What can hang from each mark
q_599: q_205 q_794
q_399: q_19
q_555: q_794
q_754: q_4 q_602
q_277: q_106 q_205
q_608: q_4
q_615: q_205 q_602
q_205: q_399 q_615 q_675 q_893
q_602: q_615
q_893: q_205

Known rows, with every way that one mark hangs from another
q_608[q_4]: [ -6   2   2  -2 -22  12   5   9  21  -5   5 -12 -23   7  -5   1  22   1
   2  -9 -17 -18   3  40   2   0  11   0 -23  28   8  12   0  -8  10  -4
  17 -17   5 -32   4  32]
q_599[q_205 q_794]: [  0  -6   7   8 -18   5  22  -5  11   1   8 -16 -12  17  -4 -39  11  -6
  -2   0 -12 -17   6  29   8 -14   9  17 -15  -4  25   8   4   6  12 -10
  24 -46  39  -9   7  23]
q_599[q_205[q_399 q_675 q_893] q_794]: [-10  -6  19   5  26   8   6   0  34  -6  21  -9 -23  26  -6 -54  27  -5
   2  32 -17   5  12  48  70 -14   2  19  -6 -20  73   8   6  16   8  -5
  26 -20  71   4  39  27]
q_205[q_675 q_893]: [-12  10   4   1   4  10  -5   7   3 -16  15  -8 -19  14  -6 -15  13  -7
   9  30 -20  12  11  28  33   1  -2   2 -14   8  39   7   1   1   2  -9
  20  10  19  -3  21  22]
q_893[q_205[q_399 q_675]]: [-13  10   7   5  25  24   7  16  24  -1  25   2 -22  19  -9  24  25  -9
   3  19 -22  26  13  31  48  -6   0   9  -1 -13  28  12 -16   2  -7  13
  17   0  30  21  24  13]
q_205[q_675]: [-10   4   4   0  -6  13   3   8  -4 -10  12   3 -13  10  -3  16  11  -8
   6  17 -20   7   9  21  14  -5   3   6 -16   5  26  15  -7  -3   2  -2
  20   2  10   4  11  17]
q_205[q_399[q_19] q_615[q_602] q_675 q_893]: [-17   1  15   0  24  19 -11  21  22   7  43   7 -29  20 -18   0  25  13
  11  32 -14  43  15  42 104  -7   0  -3  -8 -14  65   0 -12   4  -4   0
  23   2  20  36  52  47]
q_754[q_4 q_602[q_615[q_205]]]: [  4 -17 -15   5 -18  26  71   4   5   4  13   1   1  -7 -17  10  12  -9
 -22 -16  -1  19  -7   6  -5   0  12 -20 -23  14 -11   5  23 -16   3 -10
   9   0  18 -27  -2  15]
q_277[q_205[q_675]]: [-10   0   5   4  -3  13  35   8  14  -7  18   2  -2  18  -3  13   3 -12
   5  21 -19   2  14  22  14  -8   5   3 -14  12  33  19  -6  -3  11  -1
  15   3  57   4   9  17]
q_599[q_205[q_615[q_602] q_675 q_893] q_794]: [-14  -4  12  10  -7   9  29  -3  -6  -6  17 -11 -30  28 -18 -21  16   7
   5  34 -13   9  15  42  64 -16   2   1 -13  -8  57  -2   7  11   8 -12
  28 -46  39  20  42  31]
q_615[q_205[q_893] q_602]: [ -8   1   0  12 -16  17  37   7  -7 -16   6 -10 -14  29 -15 -24  11  -3
  11  -4   4  -4   8  31  18   4   3  -5 -10   5  13  -6   4  -5   4 -25
  20 -17  19 -10  15  49]
q_602[q_615]: [ -2  -1 -11  11 -11  15  35  -4  19   4   9  -9   2  15  -7   0   8  -7
   3  -6 -16   2   1  -7  -4   2  14  10 -12   6   7   5   6  -6   8  -2
  19   4   6 -14  -1   0]
q_599[q_205[q_399 q_615 q_675 q_893] q_794]: [-16  -9  19   4  27  12   1   0  11  -3  28  -9 -23  27  -6 -34  27   9
   0  33 -20  16  13  43  91 -21   0  16 -12 -20  83   5  11  17   8   6
  24 -24  60  26  48  16]
q_599[q_205]: [ -2  -5   2   4  -4   2  27   2  13   0  12 -15  -2  21  -7 -23  11 -13
   1  -4 -11 -15  10  15   6  -1   7   6 -16  11  18   8   2  -7  10  -9
  18 -27  30  -2   0  19]
q_754[q_4]: [  1   7  -7   0  -7  12  24   7   2   5   7 -13 -20 -14  -5   0  13 -11
  -4 -13 -13   5   1  30   1  -2   6  -8 -18  20   5  16   8 -10   0 -10
  17 -10  12 -19   0  26]
q_754[q_4 q_602[q_615[q_205[q_893]]]]: [  2 -10 -14   3  -7  22  64   4  12   1  16  -9  -6  -2 -17 -18  14 -10
 -19  -6   0  22  -3  15  14   5   8 -20 -20  15   1  -5  31 -12   2 -17
   9   5  26 -33   8  22]
q_602[q_615[q_205[q_399[q_19] q_675 q_893]]]: [-20 -11   6  -2  19  26  22  13  60   9  45   9   0  37 -15 -30  21  -1
   4  23  -9  23   3  15  67  11   7  22  -6 -17  51  -2   2   1   5   5
  20  35  32   0  33  50]
q_599[q_205[q_615[q_602] q_675] q_794]: [-10 -11  10  13 -18  11  39  -3 -12  -3  14  -1 -23  22 -13   8  13   6
   3  22 -15   5  13  34  47 -18   9   3 -16 -14  47   8   1   8   9  -5
  28 -54  33  25  31  22]
q_277[q_106 q_205]: [ -1   1   0  -7 -16  10  68  -4   8   1  13   2   7  15  -1  -6  -1  -9
   2  11 -11   2  12  23   0 -10   8   7 -15  22  26  16 -13  -6  13 -11
   9 -14  78  -4 -11   9]
q_615[q_205]: [ -7  -4  -2   1 -24  18  26   7 -12 -12   8  -1   2  21  -4  -3   8  -5
   3 -13  -3  -8   1  12  -4   1   6   8 -16   4   9   6   3  -6   7  -6
  16  -7   9  -8  -2  29]
q_205[q_399 q_615 q_675]: [-17  -5  11  -2  23  20  -8   8 -13  -4  22   8 -13  12  -1  31  23   9
   6  17 -24  30  10  24  68 -16   0  -3 -13 -10  57  16  -3   2   0  17
  19   4  22  34  29   0]
q_602[q_615[q_205[q_399 q_675]]]: [-19 -15   0   6  13  29  46   1  25  -5  21  16   9  31  -8  15  21  -4
   2   4 -12  13  -1   5  38   3  10  11  -4 -17  38   7   7  -1   8  10
  18  17  35   3  17  13]
q_555[q_794]: [  0   9   0   5  -7  11  -8  -3 -10  -2   3 -13  -5  12  -1   1  12  -5
   5 -34 -12  14   8  20   3   0  -4  -1 -15  38  13   8 -10   7  12  -4
  22  -8  11   0   6  11]
q_277[q_205[q_399[q_19]]]: [ -4  -4  13   3  22  14  16  21  52  20  40   3  -4  19  -6 -22  11  -4
   2   6 -12  15  13  29  54  -9   8  19  -7  -3  32  15 -16  -2   9   4
  14   3  67   7  16  42]
q_599[q_205[q_399 q_615 q_893] q_794]: [ -8 -11  15   8  24   8   4  -3   9   2  22 -20 -22  26  -6 -55  24   8
  -1  11 -13  11  10  40  79 -23   2  19 -10 -17  69   1  13  14   8   1
  22 -33  61  15  38  18]

Rows
[-16   6   4   7  -1  17   8   7 -21 -13  15  -4 -25  19 -13   9  15   6
  13  30 -16  24  16  24  53  -7  -1 -13 -14   5  45   2   0  -1  -1 -10
  22 -11   7  23  35  24]
q_205[q_615[q_602] q_675 q_893]
[-19  -6  15   1   8  21  14  24  32   0  37  12 -20  33 -18 -18  22   2
   9  27  -1  25  13  48  81   5   2   4  -4 -15  46   0 -13   2  -1 -10
  24   4  35  11  41  73]
q_615[q_205[q_399[q_19] q_675 q_893] q_602]
[ -9 -25   2   3   5  30  40   7  13  -8  23  24   8  18 -12  26  21  -1
 -10  12 -11  32   3  11  36  -6   9 -13 -13 -17  26   7  10  -4   4   6
  13  12  43   3  18   4]
q_754[q_602[q_615[q_205[q_399 q_675]]]]
[-16  11   0   4  -1  24  14  12 -14   1  25  -4 -20  17 -13  41  13   3
   4  11 -24  28  11  15  36  -9   0   9 -14  -1  26   7 -11  -3  -7  17
  17  -4  -3  31  21   7]
q_893[q_205[q_615 q_675]]
[ -9   3   9   1  14  24  -1  23  24  26  46  -6 -20  17 -16   7  19   8
   1   1 -18  39  10  21  72 -10   2  21  -8 -15  27   3 -18  -1 -10  21
  17  -3   6  35  28  31]
q_893[q_205[q_399[q_19] q_615]]
[-17   2   3  -2  -6  18  15  11  -2 -20  18  -1  -8  26  -7 -14  11  -6
   8  14  -7   2   7  27  29   3  -1  10 -14   4  38   2   5   0   5  -8
  18  12  17  -5  19  39]
q_615[q_205[q_675 q_893]]
[  9  -5 -14   6  -6  19  48   2  13   7  10  -5  -8 -19 -15  12  15 -11
 -20  -2 -11  26  -1   9  -4  -4  13 -25 -22  16 -10   8  19 -14   1  -9
  11  -4  16 -26  -1   0]
q_754[q_4 q_602[q_615]]
[-21   2  17  -9  26  17 -31  20  20   8  48   4 -23  18  -9 -13  24   9
   7  32 -20  43  12  33 100  -6  -2  15 -14  -8  72   5  -6   6  -3  12
  20  19  21  31  45  38]
q_205[q_399[q_19] q_615 q_675 q_893]
[-12  -5   7   4  17  18  10  12   7 -13  17  -7  -7  29  -4 -40  22  -2
   7  -6  -4   6   5  33  48  -2  -1  10  -6  -7  36   1   9   2   4  -7
  17   6  38  -5  21  35]
q_615[q_205[q_399 q_893]]
[ -9 -11  11   5  -5  22  24  21  27   9  29  12 -11  27 -15  -9  19   4
   8  -3   3  13   6  35  48  -1   9   3  -6 -18  21   2 -14  -3   2  -7
  22 -12  25   9  21  67]
q_615[q_205[q_399[q_19]] q_602]
[ -8   6   1  13  -9  13  14   4 -21  -9   9 -15 -25  16 -13  -8  12   7
  11  10  -9  17  12  26  45  -9   0 -14 -14   5  28  -5   5  -3   2 -14
  19 -19   3  15  25  22]
q_205[q_615[q_602] q_893]
[-18   0  10   8  25  18   3   9  -8 -11  20   4 -27  20 -11  13  25   9
  12  31 -16  36  17  42  90 -11  -1 -20  -6  -9  61   3   1   5  -2  -2
  22  -7  27  31  47  18]
q_205[q_399 q_615[q_602] q_675 q_893]
[-18 -16   8   0   9  29  29  12  51  13  43  19   6  31 -14   3  18   0
   1   7  -9  21  -2   7  49   8  12  20  -8 -19  40   5  -5  -3   5  14
  22  27  25   5  22  42]
q_602[q_615[q_205[q_399[q_19] q_675]]]
[-15  -1   5 -10 -17  17  65  -2 -13   2  24  16   5  17  -2  29   1   2
   3  25 -19  23  14  17  33 -16   5   1 -21  19  56  20 -12  -3  11   4
  11  -7  71  26   7  -2]
q_277[q_106 q_205[q_615 q_675]]
[ -8  -6  11   4 -12   7  27  -2  14  -5  13  -4 -14  20  -5 -17  13  -7
   0  18 -18 -10   9  33  18 -13   7  17 -16  -8  44  12   1   8  10  -3
  25 -34  42  -1  17  21]
q_599[q_205[q_675] q_794]
[-14   0   3   8 -12  18  33  10  -5 -21  12   2 -18  31 -14  -4  14  -3
  11  17  -2   7   9  36  30   5   2 -10  -9   1  31  -2   1  -1   4 -19
  22  -9  19   1  24  50]
q_615[q_205[q_675 q_893] q_602]
[-10  -4 -10  10  -5  20  50  -1  19  -6  15 -14   7  31 -11 -35   9  -5
   4  -9  -3  -4   0  -2   8  10   7  12 -10   4  19  -8  19  -5  10 -10
  16  15  16 -22   7  23]
q_602[q_615[q_205[q_893]]]
[-13   8  12  -3  19  24  -3  25  47  15  47   5 -25  19 -16  10  24  -4
   4  25 -22  35  13  35  64   0   3  20  -4 -16  29  10 -28   1  -9  17
  20   9  20  24  29  39]
q_893[q_205[q_399[q_19] q_675]]
[-17 -16  12   9  22  11  34   8   4  -2  22   7 -16  29 -14  22  25   3
   4  19 -14  19  18  32  76 -10   5 -13  -9 -10  53   9  -5  -1   5   4
  22 -35  44  44  35  17]
q_599[q_205[q_399 q_615[q_602] q_675]]
[-21 -10   2   6  23  26  35   1  34  -9  23   3   2  36  -9 -16  24  -4
   3  14 -11  17   2  10  51   7   4  12  -3 -13  49  -1  14   2   7   2
  19  28  40   0  28  19]
q_602[q_615[q_205[q_399 q_675 q_893]]]
[-19   1  11  -1  28  16 -15  10  -5  -9  26  -1 -21  16  -6   0  26   5
   7  26 -23  34  10  31  86 -14  -3   0 -11  -8  68   7   5   5  -1   9
  19  15  28  29  40   8]
q_205[q_399 q_615 q_675 q_893]
[-16  -8  -6   6 -15  26  53   0  11  -6  15   8   9  29  -8  19  10  -7
   3   2 -11   1  -2  -5   4   9  11  11 -14  -2  23   5   7  -6   9   2
  20  16   9  -7   6  16]
q_602[q_615[q_205[q_675]]]
[-19  -6  16 -10  15  21  -7  23  38  -1  44  10 -12  28 -10 -28  23   1
   6  24  -7  22   8  41  74   3   0  20  -9 -15  54   4  -6   4   0   0
  20  22  31   9  35  64]
q_615[q_205[q_399[q_19] q_675 q_893]]
[-16  -4  11   7  17  21  11   9 -16  -7  16  14 -21  17 -10  40  25   9
   9  21 -18  33  11  33  74 -15   4 -19  -8 -12  47  12  -8   2  -1   4
  22 -15  22  41  35  12]
q_205[q_399 q_615[q_602] q_675]
[ -2 -11  18   2   5   8   0   9  53  20  34  -5 -17  21 -10 -52  20  -1
  -2   5 -10   1   5  45  55 -13  10  27  -9 -23  45  10  -9  10   8   1
  25 -31  56   4  24  49]
q_599[q_205[q_399[q_19]] q_794]
[-10 -16  -5  12   9  25  45   0  24   0  15   3  11  29  -7  -4  18  -5
   0 -13  -6   6  -3   2  22   4  12  12  -6 -13  22   3   9  -4   9   4
  17  12  29  -7   7  13]
q_602[q_615[q_205[q_399]]]
[ -4 -18 -10  -1 -12  29  68   4   4   0  17  12  -1  -5 -16  34  15 -10
 -19   2  -8  27  -4  10   5   5  12 -21 -23   8   5  10  20 -14   1  -5
  11   8  21 -21   6  15]
q_754[q_4 q_602[q_615[q_205[q_675]]]]
[-14   1   3   8 -16  18  22   7 -29 -10  11   6 -20  14 -11  46  12   7
   9  21 -17  22  13  21  39  -9   4 -20 -16   0  32   9  -5  -2   1  -2
  22 -18  -3  27  24  17]
q_205[q_615[q_602] q_675]
